Each row comes from the steps of one walk. Every step used is in the known rows, and no mark comes twice. Write the walk behind each row, first mark first.
Known rows:
H/J/K/F: [ 15.6 -26.3   9.5  18.4  -1.9  24.2   9.4  12.4  18.0   4.0   8.9 -22.3
  11.4   9.5  11.0  -5.0   5.1   2.5  -7.8  -2.6]
J/K: [ 15.1 -20.9   1.4   6.3  -1.6   4.1   4.7  15.1  18.9   9.1   9.9 -26.6
  14.9   5.5   4.8  -8.8   4.7 -10.6  -4.7 -10.2]
R/D/Z/H/F: [ 25.7 -18.7  -3.6  22.5   0.7  24.9   8.5  11.7  24.3  12.3  -2.9 -24.6
  -3.2   3.0  11.9 -14.2   1.2 -10.7  -5.8  -4.9]
N/R/E/Z/H/J/K: [ 28.6 -14.7   2.8  17.9  -1.3  20.0   9.5   9.3  34.6   5.2   6.1 -12.8
  15.6   5.7   6.0  -2.4   4.9   5.4 -36.2  -5.3]
K/R: [ 21.7 -17.9  -1.2   8.2  -0.7   7.9  14.9   5.9  39.5   7.4   7.4 -27.5
 -11.3  -2.0   7.9 -10.9   1.4  -4.0   2.9 -10.7]
K/Z/N/Y/H/J: [ 31.5 -30.3   0.3  16.6  -4.4  12.6  13.0   7.3  42.9   9.4   3.5 -18.4
  14.0   4.1  17.4 -14.7   2.7   9.6  -6.3 -12.3]
Y/H/F: [ 25.4 -19.6  -6.6  21.7   3.7  18.4  12.3  13.1  29.4   1.4  -7.9 -19.4
   9.2   3.4   7.8 -14.2   4.4  -7.0   5.9   1.3]
E/Z/H/J: [ 37.4 -19.5   7.5  17.1  -1.3  10.1   8.2   8.5  21.4  -2.7   4.5 -20.7
   1.3   4.9  16.7 -13.6   4.0   4.7 -10.5  -2.5]
R/D: [ 22.4 -33.4   4.1   2.0  -9.5   4.0  11.2   5.7  11.2  12.6  10.6 -29.7
   2.8   3.8  14.6 -16.0   4.9  -7.4   5.6 -15.2]
D/Z/E: [ 21.4  -2.3  -4.8  -4.2   7.3   7.3  17.0  18.8  42.7  15.5  14.8 -10.9
   2.9   3.3  14.6 -14.8   2.5  -4.8 -22.9  -5.1]
J/K/R/E/Z/H/F: [ 26.6  -7.1  -8.7  29.8   6.7  36.0   3.0   9.3  38.0   8.6   0.7 -18.7
   1.6  -0.8   3.8  -0.9  -1.9 -11.7 -35.4  -3.5]
E/Z/N: [ 24.7 -15.5  -3.8  -7.1  -1.8   9.9   3.0  13.3  30.2  29.5   4.7 -15.5
   4.3   0.7  18.0 -15.7   0.0  -4.1 -14.4  -8.7]
N/R/E/Z/H: [ 37.5  -5.1  -1.5   8.5   1.2  13.5  17.9  13.0  37.6  11.0   1.7 -14.1
  -6.9  -2.3  12.0 -11.5  -3.8  -2.5 -30.6  -8.7]
N/Y: [ 19.2 -20.6   2.8   2.8  -1.4   1.9  20.0  15.6  27.9   8.7   5.1 -26.9
   0.3   4.2  14.0 -17.4   1.2   0.3   6.6 -27.0]
N/R: [ 20.6 -19.0   0.4  -3.0  -2.9   4.6  24.8  12.7  39.7  12.8  -1.1 -20.4
  -4.7   4.5   6.8 -11.5   4.2   4.0   2.8 -12.9]
H/J/K/R: [ 16.5 -24.9   2.6  18.5  -2.1  14.8   6.5   2.8  37.2   2.1  11.3 -25.7
   7.9   3.9   3.0  -2.9   8.1   2.4  -6.6  -7.3]
J/K/R/D/Z/N/Y: [ 14.6 -23.9  -3.6   8.4  -7.8  18.0   7.9   9.5  45.7  36.5  13.1 -25.3
   6.7  -2.3  11.2 -14.0   0.2  -2.2 -16.8 -28.7]
E/Z/N/Y/H/J: [ 34.0 -24.4   1.6  14.7  -3.7  12.2  11.6   9.6  37.5  10.5   2.2 -13.2
  17.7   2.5  18.9 -19.8   4.7  12.5  -9.3 -10.9]
E/Z: [ 27.2 -13.8  -1.1  -4.2   1.3   6.0  12.3  14.8  29.3  10.2   8.1 -23.1
   1.0   5.1  16.8 -13.8   0.5  -6.9 -10.8  -9.1]
H/J/K/Z/N/R/E: [ 13.8 -17.8  -6.2   1.1  -1.4  25.0  10.8   5.9  53.1  25.7   5.8  -7.0
  16.3   6.9   7.8   3.1   3.3   6.8 -37.3  -8.9]

Which walk is each row?
[ 23.7 -14.0  -3.5  -5.4  -1.9  12.4  24.3  12.7  46.5  24.0  14.0 -12.0
   1.6   3.7  12.6 -13.0   4.9   1.1 -25.6 -11.7] -> N/R/D/Z/E
[ 20.5 -20.1  -1.8  -4.8  -5.1  10.1  23.6  11.3  43.6  22.3   7.3 -22.8
  -2.5   4.8  12.7 -14.9   3.7  -1.1  -7.1 -13.4] -> N/R/D/Z
[ 15.4 -10.1  -6.4  -6.4  -0.6  14.5  16.7   9.7  44.4  29.4  -0.5  -4.7
   3.3  -1.4   9.9  -9.6   1.5   4.2 -20.2 -11.2] -> Z/N/R/E
[ 23.6 -18.6  -7.5  10.4  -2.4  23.8  11.8   5.9  56.1  21.0   3.9  -5.1
  21.7   2.9   6.6  -1.5   2.9   5.9 -37.3  -3.0] -> Y/H/J/K/Z/N/R/E
[ 25.0 -27.6   3.8  22.4  -3.2   7.5   5.1   9.9  22.8  -4.0   7.3 -20.7
  28.1   6.3   5.5 -11.0   9.8   0.7  -4.5   0.6] -> Y/H/J/K
[ 16.3 -30.3   0.1   7.6  -4.9  16.5   5.6  10.6  39.5  22.9   9.1 -23.0
  16.3   8.3  13.6  -6.1   1.8   4.9 -16.2 -24.5] -> H/J/K/Z/N/Y
[ 20.5 -17.3  -4.8  24.6  -1.5  22.8   7.6   2.8  48.8  14.5   9.1 -10.1
  20.2  -4.8   6.5  -8.3   3.3   6.3 -28.1 -13.0] -> Z/N/Y/H/J/K/R/E
[ 22.7 -29.6   2.7  22.2  -6.1  11.2   3.6  10.9  28.4  11.3   5.1 -16.7
  30.7   3.6   7.7 -14.1   7.5   6.9  -7.5 -11.7] -> Z/N/Y/H/J/K
[ 30.4 -12.5  -8.6  18.5  -1.8  19.5   8.6  10.5  51.9  22.5   8.8 -13.5
  16.5  -8.2   9.4 -13.6  -3.2  -2.7 -34.3 -16.8] -> J/K/R/E/Z/N/Y/H
[ 22.0 -21.3  -1.1   6.4   2.0  15.2   8.3  10.1  38.0   7.0  19.9 -17.0
  17.6  11.6   9.8   1.2   5.4  -1.8 -34.4  -6.5] -> H/J/K/Z/E
[ 28.0 -14.5   3.4  20.5   0.5  17.3   0.9   9.5  21.6   0.9  10.8 -15.8
  19.7   4.8   9.9  -5.1   4.1  -1.7 -33.7  -3.2] -> R/E/Z/H/J/K
[ 17.1 -25.8   0.1  13.2  -5.1  18.9   8.9   2.5  41.6  13.1  17.4 -26.9
   8.0   5.0   9.9  -8.0   7.1  -1.7 -14.6  -8.8] -> H/J/K/R/D/Z
[ 30.6 -22.3  -1.9  13.1  -4.8   3.7  13.4  14.5  33.0  18.1  -0.2 -18.1
  11.1  -5.0  13.5 -24.7   0.1   0.7   2.2 -16.8] -> Z/N/Y/H
[ 26.2 -41.8   2.6  27.5 -15.1  19.0   4.6  -2.2  33.2  18.7  11.3 -25.0
  17.8  -2.8   7.9 -12.9   7.0   5.5  -9.3 -19.2] -> Z/N/Y/H/J/K/R/D
[ 34.3 -26.1   5.9  19.1  -2.1  10.7   9.5   5.9  27.6  -3.8   5.7 -26.2
  -2.7   6.9  15.2  -8.2   1.6   1.3  -7.1  -4.1] -> K/Z/H/J
[ 24.2 -28.7   5.2  24.1  -4.0   7.9  10.3  11.8  27.2  -3.2   7.3 -22.2
  27.8   6.7   6.9 -12.8   8.5   4.9  -4.0 -12.0] -> N/Y/H/J/K
[ 29.2 -24.2  -1.8  23.9  -5.0  21.3   5.4   5.6  51.1  15.1   9.0 -18.9
  16.3  -1.6   8.0  -9.5   3.9   7.1 -22.2 -13.1] -> E/Z/N/Y/H/J/K/R
